Every row comes from one small tree of marks. The marks that hang from a mark follow it in brackets, in alphabetical order. Every link used is in the known rows. Which tree was each row made from?
Known rows:
W{F{Y{L{U{D{M{G}}}}}}}: [ 0.06  0.14 -0.67  0.15  0.30 -0.12  0.05 -0.38 -0.15  0.10  0.13  0.08
  0.17 -0.19  0.14  0.05  0.47  0.45 -0.13 -0.28 -0.14 -0.25]
Y{D H L}: [ 0.43 -0.23 -0.38 -0.06 -0.10  0.24 -0.10  0.07 -0.02  0.05  0.36  0.27
  0.20 -0.14 -0.42  0.30  0.22  0.27 -0.35 -0.38 -0.20 -0.06]
H{V}: [ 0.40 -0.36 -0.18 -0.01  0.04 -0.08 -0.04  0.15 -0.19  0.27  0.11 -0.03
  0.09 -0.05 -0.40  0.00  0.29  0.12  0.10 -0.16 -0.37 -0.28]
P{Y{H{V} L{U{D{M{G}}}}}}: [ 0.36 -0.14 -0.55 -0.05  0.25  0.30 -0.34 -0.21 -0.19  0.05  0.05  0.02
  0.12 -0.06 -0.14 -0.01  0.45  0.65 -0.18 -0.19 -0.39 -0.11]
F{Y{D H{V}}}: [ 0.60 -0.23 -0.21 -0.02 -0.14  0.26  0.06  0.23 -0.14  0.17  0.46  0.16
  0.19 -0.01 -0.23  0.02  0.31  0.15 -0.10 -0.24 -0.56 -0.39]
W{F{Y{D{M} H L{U}}}}: [ 0.32 -0.07 -0.55  0.19  0.14  0.23  0.10 -0.17  0.04  0.26  0.30  0.28
  0.16 -0.10 -0.03  0.14  0.17  0.45 -0.30 -0.49 -0.18 -0.27]
L{U{D{M{G} Y{H}}}}: [ 0.15  0.03 -0.31 -0.15  0.12  0.22 -0.29 -0.27 -0.09 -0.10 -0.12  0.12
 -0.08 -0.11 -0.01 -0.05  0.43  0.42  0.00 -0.11 -0.29 -0.12]
Y{D H L{U}}: [ 0.42 -0.26 -0.48 -0.12  0.10  0.28 -0.09  0.02 -0.06  0.10  0.21  0.21
  0.16 -0.09 -0.32  0.31  0.14  0.41 -0.22 -0.42 -0.14 -0.17]
Y{D{M U} H}: [ 0.22 -0.33 -0.36 -0.23 -0.07  0.15 -0.29 -0.10  0.08 -0.07  0.04  0.19
  0.00 -0.10 -0.15  0.09  0.48  0.35  0.00 -0.13 -0.22 -0.30]
L{U{D{M Y}}}: [-0.01 -0.10 -0.38 -0.06  0.05  0.11 -0.25 -0.10 -0.12  0.06 -0.06  0.09
  0.05 -0.12 -0.21 -0.11  0.44  0.42  0.11 -0.08 -0.24 -0.17]
Y{D L}: [ 0.20 -0.19 -0.51 -0.04 -0.03  0.09 -0.08  0.06 -0.02  0.10  0.33  0.19
  0.31 -0.16 -0.38  0.21  0.31  0.21 -0.28 -0.32 -0.17 -0.19]
Y{D}: [ 0.20 -0.19 -0.36 -0.12 -0.13  0.01  0.01  0.09 -0.03  0.09  0.23  0.16
  0.23 -0.14 -0.33  0.13  0.29  0.09 -0.12 -0.17 -0.26 -0.37]
P{Y{D{M{G}} H{V} L{U}}}: [ 0.36 -0.13 -0.65 -0.06  0.29  0.45 -0.27 -0.17  0.04  0.13  0.11  0.07
  0.17  0.00 -0.03 -0.02  0.34  0.54 -0.30 -0.30 -0.41 -0.31]
L{U{D}}: [ 0.20 -0.23 -0.39 -0.17  0.02 -0.11 -0.03  0.00 -0.30  0.06  0.02  0.03
  0.12 -0.15 -0.34  0.16  0.33  0.34  0.13 -0.09 -0.16 -0.28]
F{W Y}: [ 0.13 -0.13 -0.07  0.02  0.10 -0.04  0.27  0.02 -0.15  0.20  0.36  0.05
  0.09 -0.15 -0.17 -0.04  0.31  0.01 -0.01 -0.39 -0.12 -0.15]
G{M}: [ 0.08 -0.31 -0.19  0.07  0.00 -0.13 -0.07 -0.12 -0.10  0.15  0.22  0.09
  0.32 -0.09 -0.25  0.09  0.27  0.19 -0.19 -0.17 -0.17 -0.04]
D{Y}: [ 0.17  0.02 -0.12 -0.03 -0.06  0.10 -0.05  0.08 -0.09  0.12  0.05  0.15
  0.00 -0.06 -0.30 -0.04  0.35  0.14 -0.11 -0.32 -0.26 -0.06]
Y{D{M} H L{U}}: [ 0.26 -0.34 -0.51 -0.03  0.14  0.26 -0.24 -0.14  0.09  0.13  0.15  0.20
  0.18 -0.11 -0.21  0.15  0.16  0.47 -0.18 -0.33 -0.11 -0.14]
M{D{U Y{H{V}}} G}: [ 0.47 -0.19 -0.36 -0.33 -0.05  0.26 -0.21 -0.11 -0.15 -0.07 -0.18  0.01
 -0.13 -0.02 -0.26  0.03  0.66  0.33  0.13 -0.16 -0.58 -0.28]
Y{H}: [ 0.42 -0.23 -0.01 -0.08 -0.09  0.03 -0.02  0.04 -0.11  0.10  0.08  0.17
 -0.01 -0.10 -0.36  0.15  0.17  0.18 -0.12 -0.31 -0.20 -0.02]

Which tree is each row?
[ 0.47 -0.24 -0.58  0.12  0.07  0.25 -0.09 -0.04 -0.03  0.21  0.34  0.18
  0.05 -0.06 -0.11  0.08  0.53  0.44 -0.11 -0.36 -0.42 -0.37]	W{F{Y{D{M U} H{V} L}}}
[ 0.14 -0.18 -0.49 -0.36 -0.02 -0.17 -0.08 -0.29 -0.10 -0.15 -0.23  0.00
  0.06 -0.15 -0.14  0.13  0.65  0.27  0.11 -0.13 -0.23 -0.32]	M{D{U} G}
[ 0.37 -0.34 -0.61 -0.18  0.21  0.23 -0.45 -0.19  0.06 -0.04  0.10  0.05
  0.04 -0.08 -0.05  0.08  0.61  0.40 -0.03 -0.17 -0.36 -0.32]	Y{D{M{G} U} H{V} L}
[ 0.44 -0.52 -0.54  0.00  0.20  0.31 -0.28 -0.02  0.00  0.25  0.20  0.08
  0.18 -0.04 -0.31  0.08  0.19  0.47 -0.03 -0.25 -0.32 -0.28]	Y{D{M} H{V} L{U}}
[ 0.49 -0.19 -0.51 -0.25  0.04  0.34 -0.30 -0.13 -0.13 -0.07 -0.06  0.05
 -0.06 -0.04 -0.31  0.12  0.69  0.45 -0.04 -0.31 -0.49 -0.09]	M{D{U Y{H{V} L}} G}
[ 0.13  0.03 -0.61 -0.14  0.16  0.17 -0.09 -0.27 -0.07  0.02 -0.13  0.07
  0.14 -0.10 -0.19  0.08  0.41  0.40 -0.14 -0.38 -0.22 -0.09]	M{D{Y{L{U}}} G}
[ 0.39 -0.48 -0.35 -0.14 -0.16  0.30 -0.27 -0.10 -0.17  0.04  0.08  0.06
  0.12  0.01 -0.43  0.08  0.57  0.46  0.01 -0.12 -0.57 -0.12]	G{M{D{U Y{H{V}}}}}
[ 0.43 -0.31 -0.28  0.10  0.26  0.39 -0.35 -0.02 -0.06  0.27  0.01  0.07
 -0.05  0.04 -0.28 -0.09  0.24  0.52 -0.03 -0.39 -0.32  0.02]	D{M Y{H{V} L{U}}}
[ 0.20  0.00 -0.44 -0.01  0.20  0.18 -0.03 -0.02 -0.16  0.18  0.01  0.10
  0.14 -0.01 -0.25  0.08  0.26  0.51 -0.33 -0.52 -0.10 -0.02]	P{Y{L{U}}}
[ 0.34 -0.02 -0.47 -0.16  0.10  0.32 -0.12 -0.26 -0.06 -0.03 -0.11  0.14
  0.04 -0.09 -0.23  0.17  0.32  0.46 -0.21 -0.44 -0.26  0.02]	M{D{Y{H L{U}}} G}
[ 0.24 -0.02 -0.45  0.00  0.22  0.10 -0.21 -0.31 -0.15 -0.09  0.16  0.14
  0.14 -0.13  0.14  0.02  0.44  0.53 -0.14 -0.28 -0.17  0.00]	F{Y{H L{U{D{M{G}}}}}}
[ 0.19 -0.01 -0.37  0.00  0.22  0.22 -0.12  0.02 -0.13  0.17  0.00  0.12
  0.03 -0.02 -0.26  0.05  0.28  0.39 -0.15 -0.50 -0.11  0.01]	D{Y{L{U}}}
[ 0.22 -0.18 -0.49 -0.09  0.24  0.06 -0.32 -0.35 -0.11 -0.07 -0.01  0.10
  0.09 -0.18 -0.08  0.15  0.36  0.53 -0.09 -0.19 -0.10 -0.01]	Y{H L{U{D{M{G}}}}}
[ 0.36 -0.01 -0.26 -0.14 -0.25  0.36  0.02  0.12 -0.03  0.04  0.25  0.27
  0.16 -0.06 -0.34  0.13  0.26  0.28 -0.44 -0.32 -0.38 -0.22]	P{Y{D H}}
[ 0.29  0.08 -0.34  0.26  0.06 -0.07  0.26 -0.02 -0.15  0.28  0.32  0.19
  0.16 -0.12 -0.18  0.14  0.29  0.22 -0.32 -0.56 -0.16 -0.08]	W{F{Y{L}}}
[-0.04  0.11 -0.21 -0.01  0.13  0.04 -0.24 -0.25  0.10  0.03 -0.10  0.09
  0.00 -0.09  0.05 -0.22  0.46  0.13 -0.10 -0.20 -0.25 -0.09]	D{M{G} Y}
[ 0.22 -0.30 -0.46 -0.09 -0.13  0.33 -0.32 -0.24 -0.09 -0.08  0.14  0.22
  0.20 -0.07 -0.40  0.22  0.56  0.58 -0.30 -0.36 -0.29  0.21]	G{M{D{U Y{H L}}}}
[ 0.32 -0.17 -0.15 -0.08 -0.07  0.27  0.25  0.08 -0.05  0.12  0.54  0.19
  0.12 -0.17 -0.22  0.11  0.26  0.04 -0.15 -0.38 -0.24 -0.27]	F{W Y{D H}}
[ 0.40 -0.36 -0.52 -0.05  0.30  0.11 -0.37 -0.23 -0.18  0.06  0.04 -0.03
  0.10 -0.12 -0.16  0.07  0.38  0.52  0.07 -0.10 -0.31 -0.15]	Y{H{V} L{U{D{M{G}}}}}
[ 0.34 -0.13 -0.39  0.03  0.07  0.31 -0.45 -0.14 -0.11  0.00  0.18  0.09
  0.05 -0.13 -0.25 -0.05  0.54  0.41 -0.12 -0.13 -0.48  0.03]	U{D{M{G} Y{H{V} L}}}
[ 0.34 -0.14 -0.36 -0.08  0.28  0.33 -0.51 -0.19 -0.01 -0.02 -0.07  0.05
 -0.19  0.01 -0.02 -0.10  0.66  0.45 -0.02 -0.32 -0.37 -0.01]	D{M{G} U Y{H{V} L}}
[ 0.47  0.04 -0.41  0.17 -0.10  0.22  0.23  0.04 -0.06  0.19  0.51  0.34
  0.18 -0.14 -0.24  0.29  0.23  0.25 -0.47 -0.54 -0.29 -0.19]	W{F{Y{D H L}}}
[ 0.29  0.05 -0.44  0.21  0.26 -0.05  0.28 -0.07 -0.20  0.32  0.16  0.13
  0.10 -0.07 -0.10  0.15  0.22  0.36 -0.19 -0.59 -0.08 -0.18]	W{F{Y{L{U}}}}
[ 0.12 -0.14 -0.40 -0.27 -0.18  0.11 -0.13 -0.06 -0.11 -0.05 -0.15  0.11
  0.00 -0.09 -0.37  0.04  0.64  0.34  0.08 -0.22 -0.32 -0.20]	M{D{U Y}}
[ 0.00 -0.08 -0.41 -0.02  0.15  0.16 -0.42 -0.14  0.02  0.00 -0.06  0.14
 -0.05 -0.06 -0.15 -0.09  0.64  0.46 -0.07 -0.36 -0.12  0.07]	D{M U Y{L}}
